Every row comes from one small tree of marks. Brackets hold a mark, then the marks that hang from it, in alphabetical order. Every link used is in the known rows. Which tree was each row made from?
Known rows:
{sipa {nanug {seze seso}}}: [-0.595 0.933 0.849 -0.596 -0.177 -1.145 0.946 -0.907 -0.686 -0.425 -2.138 -0.324 0.549 1.571 -1.093 -0.681 -1.166 0.709 -0.626 -0.275 1.485]
{goni {nanug {marebip nifaz sipa}}}: [-1.040 0.918 -1.751 -0.648 -1.667 0.047 3.455 -0.307 0.304 -0.087 1.675 -0.480 0.417 1.548 -1.386 -2.877 -3.514 -1.389 -0.193 0.118 -0.954]
{goni {nanug {marebip nifaz sipa} {seze tafepo}}}: [-1.984 1.077 -1.523 -1.232 -1.447 -0.895 3.780 -1.847 0.029 0.063 1.093 0.599 0.096 1.239 -2.645 -3.914 -3.231 -2.750 -1.256 -1.447 -1.020]
{sivoma tafepo}: [0.227 -0.105 -0.790 0.039 -0.186 -0.186 0.188 -1.479 0.292 -1.611 1.396 0.219 1.200 -0.126 0.328 -1.138 -0.489 0.352 -0.061 1.000 -0.525]
{goni {nanug {marebip nifaz} {seze tafepo} sipa}}: [-1.859 0.298 -2.448 -2.666 -0.084 -1.748 2.660 -2.131 1.592 -1.819 0.298 1.418 1.299 0.301 -2.338 -2.489 -1.925 -3.425 -2.336 -2.845 -1.815]
{seso {seze {nanug goni} tafepo}}: [-3.728 -1.676 1.612 -3.828 -0.417 -1.310 0.611 0.734 1.848 -0.056 -2.070 0.586 -1.498 -0.506 -1.748 -1.533 2.123 0.477 -0.398 -1.558 -1.518]
{seze {nanug goni} seso tafepo}: [-3.073 -0.538 1.108 -4.507 -1.142 -1.117 0.802 -0.136 2.282 1.540 -2.192 -0.341 0.445 0.212 -1.577 -0.786 2.398 0.836 -1.148 -1.157 -0.454]
{marebip {nanug goni seze} nifaz sipa}: [-0.868 2.404 -0.026 -2.074 -1.251 1.694 3.331 -0.588 0.973 -0.516 0.187 0.323 1.475 1.185 -1.754 -3.922 -2.487 0.883 -0.478 -0.563 -0.156]
{seso {seze {nanug marebip sipa}}}: [-1.759 0.022 2.888 -4.564 -0.779 -1.026 0.258 1.198 2.173 -2.096 -0.390 0.154 -0.579 -0.226 -0.279 -1.222 -0.481 0.068 -0.811 -0.688 -0.709]
{sipa {marebip nifaz} {nanug goni seze}}: [-0.676 0.536 -2.523 -2.976 1.022 -0.928 1.539 -2.020 1.501 -2.300 0.048 0.265 1.154 1.389 -1.075 -1.980 -2.338 0.000 -2.224 -0.272 -1.249]
{marebip {nanug seze} nifaz sipa}: [0.047 3.065 0.327 -0.703 -2.215 2.050 2.531 -0.714 0.254 0.199 1.386 0.133 0.819 0.788 -1.475 -3.811 -2.582 0.517 0.072 0.105 0.539]
{sipa marebip {nanug seze}}: [0.173 0.756 -0.767 -1.377 0.731 -1.133 0.712 -1.563 -0.262 -2.163 -0.054 -0.343 -0.737 1.421 0.086 -1.017 -2.035 -0.124 -1.634 0.056 -0.103]
{seso seze}: [-0.440 -0.262 1.122 -0.020 -0.652 0.055 -0.380 0.952 -0.237 -0.702 -1.126 0.504 -1.412 -0.369 -0.381 -0.905 0.400 0.697 0.791 0.369 -0.412]
{sipa marebip {nanug goni {seze seso tafepo}}}: [-2.110 0.101 -0.702 -3.793 0.494 -1.828 1.253 -1.903 1.246 -1.113 -2.954 -0.695 -0.261 2.035 -1.061 -1.867 0.099 0.684 -2.662 -0.718 -0.938]
{marebip nifaz {sipa {nanug goni}}}: [-3.132 -0.803 -1.210 -1.226 0.616 -0.329 3.127 0.818 1.468 0.249 -0.270 -1.069 1.066 2.377 -1.834 -2.261 -2.090 1.301 -0.464 -0.266 -0.420]
{sipa marebip {nanug goni seze}}: [-0.716 0.098 -1.121 -2.690 1.689 -1.417 1.514 -1.606 0.506 -2.873 -1.161 -0.240 -0.070 1.910 -0.190 -1.172 -2.003 0.276 -2.192 -0.649 -0.768]
{sipa {nanug goni marebip {seze seso}}}: [-1.044 0.971 1.294 -3.177 0.871 -2.041 1.621 -1.645 0.589 -1.612 -2.728 -0.458 1.133 2.450 -0.693 -1.563 -2.760 0.468 -1.936 -0.711 0.153]
{seze {nanug goni sipa} seso tafepo}: [-3.938 -1.056 1.077 -5.744 -0.413 -1.297 1.248 0.608 3.337 0.295 -2.632 -0.370 1.338 0.350 -1.714 -0.519 2.802 0.793 -1.888 -2.149 -0.425]
{nanug goni {marebip nifaz} {seze seso} sipa}: [-0.521 1.752 0.051 -4.972 -0.025 -0.516 1.483 -1.538 2.460 -1.895 -1.109 0.983 3.758 0.758 -1.346 -2.102 -1.787 -0.314 -2.383 -0.975 -0.376]
{goni {nanug seze}}: [-0.012 0.554 -1.477 0.457 -0.286 -0.765 2.308 -1.370 -1.745 -1.830 -0.550 1.189 -0.043 0.533 -1.228 -0.658 -1.577 -1.886 -0.244 -1.691 0.153]
{nanug marebip seze sipa}: [0.164 1.310 1.172 -2.635 0.942 -1.011 0.742 -1.195 0.684 -2.652 -0.026 0.764 1.349 0.538 -0.087 -0.922 -2.268 -1.532 -1.913 -1.495 0.097]
{seze {nanug {marebip sipa}} seso tafepo}: [-2.731 1.053 3.149 -4.183 -2.686 -0.651 1.449 0.093 1.660 2.493 -0.143 -1.520 -0.624 1.230 -1.148 -2.478 -0.073 0.426 -0.963 0.143 0.369]
{sipa marebip}: [0.861 0.626 -1.013 -1.351 -0.470 0.309 -0.332 -0.573 0.521 -0.945 0.855 -0.514 -0.680 0.150 0.902 -0.483 -0.057 0.143 -0.893 1.067 -0.893]

Which tree is each row?
[-1.483 0.810 -1.008 -7.031 -1.522 0.199 1.031 -0.061 4.260 -1.044 -0.007 -0.390 2.644 0.237 -0.935 -1.264 1.191 1.432 -2.185 0.182 -1.036]  {seze {nanug goni {sipa {marebip nifaz}}} seso}
[-3.680 -1.461 0.524 -6.538 -0.158 -1.203 0.672 0.890 3.484 -2.317 -1.693 0.032 -1.280 -0.067 -0.874 -1.824 2.397 0.601 -1.999 -1.470 -2.481]  {seso {seze {nanug goni {sipa marebip}} tafepo}}
[-1.261 1.774 0.861 -3.062 -1.214 0.159 1.507 -1.456 1.180 -0.090 -3.195 0.153 0.332 0.761 -1.265 -2.642 0.744 0.877 -1.301 -1.366 -0.503]  {marebip {nanug goni {seze seso tafepo}}}
[-0.400 2.387 -0.070 -4.426 -1.639 0.450 1.104 -2.022 1.656 -0.932 -2.302 -0.333 -0.366 0.953 -0.424 -3.141 0.619 1.082 -2.183 -0.275 -1.461]  {sipa {marebip {nanug goni {seze seso tafepo}}}}
[-1.255 -0.539 -2.987 -2.750 0.803 -0.739 1.266 -0.761 2.475 -1.368 0.166 -0.771 0.751 1.379 -0.430 -1.414 -1.384 0.910 -1.821 0.505 -2.025]  {sipa {marebip nifaz} {nanug goni}}
[-2.237 0.202 0.361 -5.783 -1.794 -0.638 0.073 -0.087 3.212 0.028 -0.726 -1.017 0.027 0.115 -0.436 -0.734 2.724 0.541 -2.208 -0.362 -0.685]  {seze {nanug {sipa marebip}} seso tafepo}
[0.404 2.206 -0.354 -2.327 -1.314 0.489 0.542 -2.158 0.884 -1.015 0.054 0.015 -1.682 0.205 0.060 -2.742 -0.168 -0.359 -1.690 -0.341 -1.436]  {sipa {marebip {nanug {seze tafepo}}}}
[-0.648 2.621 0.986 -3.581 -1.330 0.320 2.456 -1.224 0.968 -0.028 -0.317 0.174 2.553 1.716 -1.782 -3.595 -3.039 0.245 -1.237 0.360 0.397]  {nanug goni {marebip nifaz sipa} {seze seso}}
[0.074 0.450 -2.485 -2.964 -0.388 0.635 0.130 -0.322 2.684 -1.490 1.590 -0.021 1.578 -0.188 -0.033 -1.026 -0.054 -0.061 -1.655 0.501 -1.316]  {nanug {sipa {marebip nifaz}}}
[1.137 2.768 -1.864 -3.650 -1.090 1.386 1.433 -2.148 2.098 -2.101 0.629 0.631 1.017 0.266 -0.367 -3.212 -1.756 0.533 -1.775 0.185 -1.723]  {sipa {marebip {nanug goni seze} nifaz}}
[-3.177 -1.284 -0.506 -1.660 2.182 -2.449 1.850 -1.396 0.652 -1.020 -2.490 0.273 -0.126 1.556 -1.786 -1.260 -0.646 -0.481 -1.806 -2.509 -0.770]  {sipa {nanug goni {seze tafepo}}}
[-0.570 1.603 0.148 -0.554 -0.877 -0.605 3.733 -1.101 -1.743 -1.651 0.353 -0.051 -0.425 2.022 -1.074 -2.610 -4.034 -1.965 -0.665 -1.073 0.270]  {goni {nanug {marebip sipa} seze}}
[-1.207 0.706 -0.447 -2.448 -0.483 -1.487 0.502 -1.972 0.602 -0.307 -1.784 -0.818 -0.909 1.619 -0.868 -1.666 0.028 0.247 -2.139 0.003 -0.309]  {sipa marebip {nanug {seze seso tafepo}}}
[-3.078 -0.326 0.108 -7.093 -0.824 -0.939 0.933 -0.037 3.906 -0.639 -1.793 -0.891 0.711 0.535 -0.746 -0.934 2.761 0.966 -2.684 -1.058 -1.415]  {seze {nanug goni {sipa marebip}} seso tafepo}
[-0.017 0.771 -2.562 -2.123 -0.015 -0.597 2.325 -1.302 -0.194 -4.069 -0.190 0.617 0.236 0.818 -0.388 -0.821 -1.198 -1.798 -1.908 -1.655 -0.756]  {goni {nanug seze {sipa marebip}}}
[-0.832 -0.053 -2.829 -4.302 0.596 0.286 0.954 -0.287 3.391 -2.220 0.536 0.031 2.142 0.215 -0.305 -1.216 -0.020 0.315 -2.209 -0.244 -2.107]  {nanug goni {sipa {marebip nifaz}}}
[-1.364 0.311 0.664 -3.152 1.219 -1.862 1.079 -2.214 0.994 -1.074 -1.098 0.908 0.278 0.570 -0.878 -1.912 -1.373 -1.794 -2.349 -1.941 -1.341]  {nanug goni marebip {seze tafepo}}
[-2.167 0.570 1.146 -5.046 0.691 -1.792 1.347 -1.448 2.168 -1.517 -2.864 0.356 1.725 1.094 -1.167 -1.891 -0.201 -0.769 -2.897 -2.189 -0.705]  {nanug goni marebip {seze seso tafepo} sipa}
[-2.350 1.556 -0.281 -2.516 -1.156 1.039 3.283 -1.010 1.556 0.449 -0.226 0.393 0.694 0.996 -2.436 -4.575 -1.309 0.336 -1.041 -1.375 -0.937]  {marebip {nanug goni {seze tafepo}} nifaz sipa}
[0.549 1.176 -0.601 -2.848 0.452 -0.109 0.388 -1.073 0.631 -3.040 0.291 0.480 0.717 0.285 0.234 -0.779 -0.655 -0.730 -2.112 -0.679 -0.283]  {nanug seze {sipa marebip}}
[-0.014 0.630 -2.575 -0.795 -1.118 -0.649 1.918 -1.335 0.849 -0.765 1.330 0.430 0.721 0.413 -0.852 -1.648 -2.608 -1.917 -0.626 -0.270 -1.675]  {goni {nanug {marebip nifaz}}}
[-2.161 -0.365 -2.847 -3.306 1.112 -1.640 1.568 -2.343 2.188 -1.173 -0.413 0.368 0.396 1.146 -1.702 -2.592 -1.148 -0.612 -2.761 -1.058 -2.083]  {sipa {marebip nifaz} {nanug goni {seze tafepo}}}
[0.210 2.108 -0.873 -2.234 -0.652 1.029 1.792 -1.487 1.504 -1.241 -0.127 1.149 1.764 0.064 -1.265 -2.733 -1.656 0.379 -0.840 -0.962 -0.842]  {marebip {nanug goni seze} nifaz}
[-0.665 3.242 0.603 -2.879 -2.578 1.987 3.150 -0.496 1.033 0.233 -0.968 -0.209 2.025 1.609 -1.886 -4.169 -1.719 1.939 -0.386 0.185 0.531]  {marebip {nanug goni {seze seso}} nifaz sipa}
[-1.047 1.119 2.442 -5.218 -1.414 -0.810 0.449 0.219 2.611 -0.483 -0.503 -0.792 1.369 0.551 -0.089 -0.446 -0.126 0.373 -1.536 -0.356 0.443]  {seze {nanug marebip sipa} seso}
[-2.771 -1.072 1.932 -2.506 -1.379 -0.979 -0.144 0.702 1.187 0.695 -1.002 0.498 -2.215 -0.980 -1.481 -1.392 2.040 0.113 0.133 -0.804 -0.866]  {seso {seze nanug tafepo}}
[-0.404 1.140 -2.157 -2.200 -0.232 -1.025 2.751 -1.699 0.949 -2.897 0.805 1.439 2.116 0.529 -1.654 -1.796 -3.232 -2.769 -1.788 -1.922 -1.013]  {goni {nanug {marebip nifaz} seze sipa}}
[-1.655 -0.505 -1.207 -2.508 1.305 -1.650 1.558 -0.910 2.561 -0.934 -0.110 -0.567 1.295 1.583 -0.705 -1.729 -2.983 0.137 -1.623 -0.353 -1.752]  {sipa {nanug goni {marebip nifaz}}}
